What can hang from each mark:
k_41: k_43 k_161 k_371 k_847
k_161: k_41
k_74: k_847
k_488: k_435
k_43: k_684
k_684: k_161 k_371
k_435: k_41 k_74
k_847: k_41 k_74 k_488
k_371: k_684

In the rows, 100 means zero.
Known rows, with every way that one mark hangs from another:
[k_684 k_371]: [105,116,89,110,100,92,100,119,133,99,120,109,109,155,96,115,84,126,123,106,92,92,115,97]
[k_371 [k_684 [k_161 [k_41 k_847]]]]: [123,113,92,90,109,95,65,130,97,125,104,95,91,107,129,105,112,95,84,80,110,88,138,81]
[k_43 [k_684 k_161 k_371]]: [115,101,98,135,154,142,93,102,102,125,86,108,97,170,110,95,90,122,130,117,97,72,116,80]
[k_43 [k_684 [k_161 k_41] k_371]]: [117,106,119,116,152,120,89,98,90,135,82,134,100,148,127,77,106,114,102,125,95,94,94,60]
[k_43 [k_684 k_371]]: [106,129,94,127,138,110,102,101,121,107,107,110,104,163,102,97,73,112,146,116,95,77,99,114]
[k_161 [k_41 k_371 k_847]]: [124,119,100,78,62,51,91,119,135,110,113,114,102,102,86,98,91,96,73,73,97,100,98,66]
[k_847 k_41 k_488]: [76,107,124,106,57,102,71,86,101,77,128,102,155,94,100,97,88,124,114,133,103,114,87,130]
[k_847 k_41 k_74 k_488]: [67,101,146,122,46,96,82,66,109,80,114,125,156,84,90,95,89,131,138,117,121,126,65,162]
[k_41 k_161 [k_371 k_684] k_847]: [113,94,61,134,97,62,91,118,128,101,92,65,79,116,82,103,74,79,81,81,126,85,133,80]
[k_161 [k_41 k_43 [k_847 k_74 k_488]]]: [77,76,145,64,65,77,102,94,99,99,104,117,94,44,90,84,114,85,71,87,82,145,53,133]
[k_371 [k_684 [k_161 [k_41 k_43 k_847]]]]: [113,74,92,89,119,110,92,128,88,104,95,70,64,92,120,105,112,87,52,76,89,107,129,79]
[k_684 k_161 k_371]: [113,90,91,118,116,125,91,120,113,118,101,108,103,162,103,114,101,137,106,107,94,89,130,60]
[k_684 [k_161 k_41] k_371]: [114,96,114,98,115,102,86,115,100,128,97,132,104,141,122,96,115,127,78,113,92,107,111,40]
[k_43 k_684]: [112,135,97,111,137,121,82,120,97,111,107,121,129,111,110,95,74,107,162,106,88,70,130,129]
[k_43 [k_684 [k_161 [k_41 k_847]] k_371]]: [126,108,115,96,131,110,90,105,105,152,85,105,80,148,110,85,105,108,83,89,98,81,84,59]
[k_371 [k_684 [k_161 [k_41 k_43]]]]: [103,75,97,110,140,120,90,120,71,86,93,95,85,92,139,96,111,94,70,111,85,117,139,76]
[k_435 k_74]: [106,125,89,51,104,94,112,130,97,108,115,140,114,93,109,110,111,120,153,99,89,85,139,124]
[k_161 [k_41 k_43 [k_847 k_488]]]: [88,80,121,48,77,83,91,113,91,98,119,92,93,55,97,89,113,80,49,105,61,133,75,100]
[k_161 [k_41 [k_371 k_684]]]: [110,131,87,123,99,53,91,101,121,71,116,119,104,119,120,93,87,83,95,123,117,108,117,93]
[k_41 [k_847 k_488]]: [97,111,100,69,69,90,69,122,111,109,132,94,117,89,90,106,100,99,109,105,84,96,108,123]
[k_435 [k_74 [k_847 [k_41 k_43] k_488]]]: [59,67,111,42,88,105,148,78,77,84,105,89,87,60,99,104,123,95,115,128,100,137,44,181]
[k_847 k_41 k_74]: [85,111,134,127,57,99,91,89,121,90,104,126,153,95,89,109,76,146,153,70,125,105,94,152]
[k_488 [k_435 [k_74 [k_847 [k_41 k_371]]]]]: [107,112,89,79,78,63,135,63,99,78,90,95,84,80,92,128,113,100,154,103,149,117,63,147]
[k_488 [k_435 k_41 [k_74 k_847]]]: [110,183,65,52,101,86,125,90,81,102,110,117,89,65,117,145,149,80,186,77,133,66,96,159]
[k_161 [k_41 k_43 [k_371 k_684] k_847]]: [109,92,82,105,87,60,118,104,130,65,109,63,59,106,92,101,86,65,47,82,99,116,100,89]
[k_371 [k_684 [k_161 [k_41 [k_847 k_488]]]]]: [103,105,106,86,99,94,55,107,83,114,113,93,95,94,132,89,127,80,69,127,105,110,111,92]

Rows:
[98,52,112,160,116,156,119,65,98,75,76,67,99,129,81,85,71,118,81,105,101,98,96,76] : [k_847 [k_41 [k_43 [k_684 k_161]] k_371]]
[70,73,113,95,90,94,81,92,74,127,86,100,128,59,101,92,98,97,108,129,124,125,64,142] : [k_74 [k_847 [k_41 k_161] k_488]]
[104,145,78,114,89,117,102,88,87,50,116,78,106,71,99,138,110,92,121,73,93,80,122,105] : [k_488 [k_435 [k_41 k_43]]]
[103,63,98,134,164,159,123,98,94,105,79,81,72,156,101,94,91,114,97,116,76,91,107,75] : [k_41 [k_43 [k_684 k_161 k_371]]]
[91,57,93,136,163,122,125,102,88,108,68,83,76,125,91,81,72,96,89,112,78,100,95,84] : [k_41 [k_43 [k_684 k_371]] k_161]
[123,105,114,120,134,111,84,93,89,121,80,138,108,119,116,68,95,100,97,123,100,91,111,48] : [k_43 [k_684 [k_161 [k_41 k_371]]]]
[116,112,97,109,131,105,63,123,80,108,101,123,111,106,148,97,113,102,101,115,106,99,148,81] : [k_371 [k_684 [k_161 k_41]]]
[110,146,70,53,73,97,139,89,92,71,113,68,67,63,85,145,138,83,118,41,98,69,106,118] : [k_488 [k_435 [k_41 k_43 k_847] k_74]]
[89,80,99,102,100,95,91,118,87,138,76,102,124,69,100,109,83,113,121,83,126,102,92,130] : [k_74 [k_847 [k_41 k_161]]]
[112,79,98,77,70,65,119,116,126,89,106,87,75,87,76,98,90,88,41,68,78,118,86,64] : [k_161 [k_41 k_43 k_371 k_847]]
[73,103,113,86,73,98,85,89,97,104,117,98,131,84,103,108,98,104,133,129,119,119,60,171] : [k_74 [k_847 k_41 k_488]]
[86,111,51,166,97,97,128,82,115,51,95,60,80,113,88,106,89,65,64,89,119,76,122,76] : [k_435 [k_41 k_43 k_161 [k_371 k_684]]]
[112,186,75,71,86,94,109,86,84,76,119,123,112,77,112,136,140,99,167,83,118,62,126,120] : [k_488 [k_435 k_41 k_74]]
[121,93,107,103,98,94,82,111,101,112,93,139,113,110,110,87,108,115,73,111,97,105,124,32] : [k_684 [k_161 [k_41 k_371]]]
[59,36,111,93,98,111,107,89,66,106,78,73,103,43,92,91,98,88,76,125,101,142,56,141] : [k_74 [k_847 [k_41 k_43 k_161] k_488]]
[119,176,70,137,63,80,93,70,119,52,121,97,115,106,88,132,103,91,131,85,125,67,119,81] : [k_488 [k_435 [k_41 k_371]]]
[88,141,75,64,86,120,151,102,102,75,120,108,97,91,97,121,127,101,121,71,84,67,118,116] : [k_435 [k_41 k_43] k_74]
[81,165,111,98,32,92,91,78,131,101,131,111,126,90,78,114,118,96,129,63,121,71,77,147] : [k_435 [k_41 [k_847 k_74 k_488]]]
[111,59,94,141,147,149,116,94,94,89,75,85,81,124,87,87,82,101,92,112,80,90,123,66] : [k_41 [k_43 [k_684 k_161]] k_371]
[72,38,122,92,85,96,102,102,89,114,79,93,90,39,67,87,99,90,74,82,87,129,79,123] : [k_41 k_43 k_161 [k_847 k_74 k_488]]
[118,52,103,83,88,99,110,116,109,107,87,85,68,94,83,94,107,98,25,69,80,113,103,28] : [k_684 [k_161 [k_41 k_43 k_371 k_847]]]
[75,66,114,138,55,80,82,66,100,81,94,98,137,90,77,77,81,109,67,141,118,125,77,78] : [k_847 [k_41 k_161 k_371] k_488]
[132,106,108,102,114,102,86,102,106,138,81,111,89,119,98,76,97,93,78,87,102,80,100,49] : [k_43 [k_684 [k_161 [k_41 k_371 k_847]]]]
[83,113,94,25,112,87,116,111,81,123,113,135,94,70,116,105,136,85,159,140,101,112,82,173] : [k_435 [k_74 [k_847 k_488]]]
[81,42,98,78,93,101,91,122,81,113,94,69,87,51,78,91,99,82,51,101,69,118,104,94] : [k_41 k_43 k_161 [k_847 k_488]]
[114,94,105,94,109,85,123,97,116,97,92,88,70,96,82,79,79,72,63,81,80,102,73,81] : [k_161 [k_41 [k_43 k_684] k_371 k_847]]
[77,50,111,155,131,126,128,73,93,92,66,66,93,128,84,82,60,115,77,105,99,110,68,91] : [k_847 [k_41 [k_43 [k_684 k_371]] k_161]]
